What can hang from each mark:
z_920: z_244 z_376 z_638
z_638: z_206
z_636: z_376
z_244: z_462
z_925: z_426
z_206: z_638
z_271: z_426
z_376: z_271 z_636 z_920

Known rows, with every way that one mark hangs from another:
z_920{z_244 z_376{z_271 z_636} z_638}: [-0.483  0.162 -1.844  1.306  0.995 -4.940 -0.535  0.396 -0.894  0.841
  0.214  1.061 -0.924  0.343  0.655  0.703  0.064 -1.581  0.392 -1.500
  0.124]
z_271{z_426}: [ 0.374 -3.328  3.251 -1.449 -1.201  0.091  1.218  0.199  1.077 -1.284
 -0.221  0.325  1.174 -0.661 -1.042 -0.684  1.107  0.942 -0.600  1.811
  0.076]
z_636{z_376{z_271}}: [ 0.232  0.220  0.105 -0.873  0.216 -6.274 -1.148  0.345  0.728  0.202
  0.241 -0.562  1.034  0.077 -1.317  0.754 -0.902  0.034 -0.011  2.198
 -0.532]
z_920{z_244{z_462}}: [-0.140  1.955 -2.792 -0.811  0.295  0.519  0.722  0.569  2.080 -2.732
 -0.244  0.787  1.062  0.147  2.357 -0.598 -0.855 -0.295  0.273  1.205
 -0.855]
z_206{z_638}: [ 0.682 -0.822  0.994 -1.471 -0.449  1.083  1.058 -0.343  2.625 -0.048
  1.102  0.282  1.104  0.305 -0.979 -0.534  0.631  1.768 -0.060 -1.840
 -0.337]
z_920{z_244 z_638{z_206}}: [-0.296  2.912 -3.009  0.413 -0.813  0.590  0.814  0.125 -0.879  1.153
  0.301 -0.535 -0.331  0.949  2.191  0.049  0.713  0.029  0.586 -3.357
 -0.112]
z_920{z_376 z_638}: [-0.414 -3.739  1.315 -1.288 -0.194  1.824  0.113 -0.101 -0.290  1.253
  0.825  0.338  0.657  0.557  0.744  0.238  0.469 -0.812 -0.378 -1.764
 -0.434]
z_376{z_271{z_426} z_636}: [ 0.610 -1.881  4.192  0.873 -0.237 -6.038  0.514  0.257  0.587 -2.278
 -0.229 -0.035 -0.348 -1.119 -2.828 -0.597  0.136  0.564 -0.238  2.675
  0.843]
z_636{z_376{z_271 z_920}}: [ 0.243  0.865 -1.138 -0.750  0.417  0.375 -1.416 -0.134  0.764  1.572
 -0.140 -0.463  0.989 -0.232 -0.903  0.454 -0.731  0.363 -0.166  2.696
 -0.558]
z_376{z_636 z_920{z_244 z_638{z_206}}}: [ 0.061  4.604 -3.329  2.290 -0.044  7.818 -0.037 -0.209 -0.825  1.946
 -0.320 -1.126 -2.422  0.255  2.099 -0.338  0.810  0.488  0.861 -2.598
  0.499]
z_376{z_271{z_426} z_920}: [ 0.212 -1.784  2.375 -0.803 -0.384  0.241  0.745 -0.195  0.594 -0.443
 -0.454  0.664  0.548 -0.842 -1.920 -0.895  0.973  1.077 -0.465  2.560
  0.165]
z_638{z_206}: [ 0.328  0.860  0.446  0.181 -0.856  0.625  0.581  0.078  1.232  0.800
  0.349 -1.313  0.734  0.142  0.395 -0.956  0.035  1.604  0.330  0.455
 -0.078]
z_376{z_271 z_920{z_638}}: [-0.042  0.827  0.007 -0.307  0.119  1.883  0.856 -0.629 -0.906  1.045
  0.859 -0.209 -0.082  0.344 -0.092  0.103  0.714  0.201  0.243 -0.597
 -0.878]
z_376{z_271}: [ 0.289  0.218  0.643 -0.628 -0.023 -5.675  0.699  0.132  1.100 -0.052
  0.744  0.024  0.966  0.135 -1.016 -0.258  0.380  0.592  0.071  1.994
 -0.639]
z_376{z_271 z_636}: [ 0.653  1.309  1.241  1.227  0.522 -5.214  0.083  0.173  1.108 -0.565
  0.510 -0.292 -0.339 -0.395 -1.535 -0.151  0.050  0.638  0.363  2.456
  0.010]
z_925{z_426}: [ 0.701  0.656  0.980 -1.395 -1.178 -0.142  1.013 -0.011 -1.058 -0.038
  2.521  0.264  1.491  0.016 -0.483 -0.688  1.054  0.909 -1.856  1.909
 -0.619]
z_636{z_376}: [ 0.212 -0.812  0.063 -1.507 -0.489  0.388 -1.165  0.292  1.184  0.626
  0.121 -0.968  1.233  0.059 -0.104  0.709 -0.401  0.308 -0.340  1.632
 -0.470]
z_376{z_636 z_920{z_244 z_638}}: [-0.006  3.249 -3.275  1.044  0.227  8.115  0.122 -0.058 -0.273  1.549
  0.007 -0.009 -2.090  0.026  1.729  0.238  1.479 -0.255  0.394 -1.255
 -0.184]

Rows:
[ 0.344  1.640  0.298  1.412  0.432  2.065  0.169 -0.704 -0.780  0.423
  0.747 -0.574 -1.778 -0.117 -0.647 -0.037  0.452  0.121  0.497 -0.055
  0.040] | z_376{z_271 z_636 z_920{z_638}}
[-0.850  0.323 -2.491  0.525  0.399  1.187  0.015  0.357 -0.064 -1.999
 -0.544  0.222  0.562  0.986  3.550 -0.440 -2.117 -1.127  0.289 -3.585
  0.272] | z_920{z_244{z_462} z_376 z_638{z_206}}
[-0.101  2.464 -0.633  0.755 -0.009  1.389 -1.201 -0.593 -1.652  1.467
 -0.079 -1.687 -0.621  0.603 -0.155  0.430 -1.507  0.345  0.493 -1.681
  0.159] | z_636{z_376{z_271 z_920{z_638{z_206}}}}
[-0.424  1.713 -2.456 -0.686  0.254  1.531  1.095  0.246  0.181 -3.111
  0.094  0.672  0.286  0.692  3.087 -0.070 -0.883 -1.039  0.415 -1.999
 -0.700] | z_920{z_244{z_462} z_638}
[-0.057  2.235 -4.865 -1.247  0.039  6.511 -1.630  0.338  1.239  2.676
 -0.854  0.129  0.309 -0.079  1.529  0.692  0.726 -0.030 -0.209  1.665
 -0.771] | z_636{z_376{z_920{z_244}}}
[ 0.388  0.789  0.604  0.893 -0.054  8.956  0.278 -0.430 -0.027  0.900
  0.648 -0.924 -1.694 -0.161  0.445 -0.229  0.840  0.479  0.204 -0.337
  0.078] | z_376{z_636 z_920{z_638}}
[-0.175 -5.033  4.858  0.805  0.182 -4.876 -0.025  0.113 -1.158 -1.614
 -0.167  0.566 -0.653 -0.454 -2.206 -0.020 -0.584 -0.915 -0.438 -0.942
  1.104] | z_920{z_376{z_271{z_426} z_636} z_638}
[ 0.545  1.945  0.159  1.367  0.628  1.523 -0.085 -0.184  1.243  1.003
  0.293 -0.165 -0.864 -0.604 -0.950 -0.588  0.555  0.965  0.256  3.087
 -0.083] | z_376{z_271 z_636 z_920}
[-0.819  0.814 -2.639  0.993  0.298 -5.421 -0.080  0.187 -1.422  1.598
 -0.069  0.577  0.033  0.976  1.382  0.187 -0.232 -0.619  0.306 -3.529
  0.126] | z_920{z_244 z_376{z_271} z_638{z_206}}
[ 0.320 -2.515  2.806 -1.227 -0.292 -7.078 -0.751  0.343  0.293 -1.559
 -0.684 -0.442  1.296 -0.580 -2.522  0.643 -1.206  0.193 -0.613  2.282
  0.363] | z_636{z_376{z_271{z_426}}}
[-0.065 -2.969  2.024  0.495  0.253  2.463 -0.414 -0.081 -0.071  0.705
  0.624 -0.418 -0.627  0.201  0.472  0.252  0.151 -0.723 -0.083 -1.042
  0.302] | z_920{z_376{z_636} z_638}
[ 0.557 -0.898  2.934  1.007  0.099  0.656  0.281 -0.078  0.711 -0.915
 -0.629  0.002 -0.736 -1.332 -2.493 -1.008  0.457  1.178 -0.112  3.059
  0.780] | z_376{z_271{z_426} z_636 z_920}
[-0.545 -0.276 -1.419  0.903  1.172  2.081 -0.415  0.382  0.395 -2.433
 -0.228  1.001 -0.546  0.379  2.696 -0.127 -1.860 -1.841  0.187 -1.623
  0.402] | z_920{z_244{z_462} z_376{z_636} z_638}
[ 0.188 -4.644  4.461  0.706  0.205 -5.791 -0.388  0.388  0.869 -1.093
 -0.646  0.756  0.155 -0.969 -2.606 -0.640 -0.302  0.012 -0.701  2.446
  1.221] | z_920{z_376{z_271{z_426} z_636}}
[-0.417  0.151 -1.099 -0.548 -0.433  0.179  1.109 -0.071 -1.440 -0.140
 -0.527  1.005 -0.934 -0.235 -0.158  0.143  1.508 -0.240 -0.049 -1.226
 -0.118] | z_376{z_271{z_426} z_920{z_244 z_638}}
[-0.148  0.442 -2.059 -0.867  0.108 -1.009 -1.209  0.244  0.206  0.428
 -1.585  0.617  0.220 -0.770 -0.713  0.550  0.181 -0.212 -0.416  1.877
  0.063] | z_636{z_376{z_271{z_426} z_920{z_244}}}
[-0.194 -2.179  2.297 -0.972 -0.442  0.853 -0.664 -0.467 -1.593 -0.443
 -0.597 -0.497 -0.172 -0.372 -1.731  0.683 -0.459 -0.347 -0.278 -0.333
  0.265] | z_636{z_376{z_271{z_426} z_920{z_638}}}
[ 0.194 -1.823  1.572  0.981  0.921 -5.115 -0.773  0.432  1.336  0.626
  0.227  0.443  0.432 -0.321 -1.295 -0.250 -0.420 -0.106 -0.266  2.154
  0.323] | z_920{z_376{z_271 z_636}}
[-0.844 -3.460  0.314 -0.815 -0.163 -6.305  0.473  0.524 -1.418 -0.333
 -0.477  1.724  0.239  0.063 -0.111  0.557  0.619 -1.537 -0.409 -2.019
  0.282] | z_920{z_244 z_376{z_271{z_426}} z_638}
[-0.107  0.759 -0.572 -0.633  0.244  1.545 -1.078 -0.591 -1.213  1.126
  0.371 -0.653 -0.206  0.386 -0.274  1.012 -0.650 -0.523  0.176 -0.390
 -0.514] | z_636{z_376{z_271 z_920{z_638}}}
[-0.387  3.317 -2.371  0.735 -0.191  1.232  1.055  0.110 -0.240 -2.971
 -0.258 -0.531  0.069  0.936  3.314 -0.469 -1.698 -0.521  0.913 -3.176
  0.039] | z_920{z_244{z_462} z_638{z_206}}
[-0.022 -0.447  2.475  0.710 -0.855  0.812  0.990 -0.484 -1.898 -0.673
 -0.445 -0.930 -0.836 -0.082 -1.217 -0.833  0.044  0.894  0.349 -1.720
  0.792] | z_376{z_271{z_426} z_920{z_638{z_206}}}
[-0.410  2.094 -4.665 -1.116 -0.099  7.285 -1.191 -0.109 -0.682  2.364
 -0.315 -0.090 -0.307  0.508  1.955  1.408  0.643 -0.891  0.009 -1.521
 -0.639] | z_636{z_376{z_920{z_244 z_638}}}
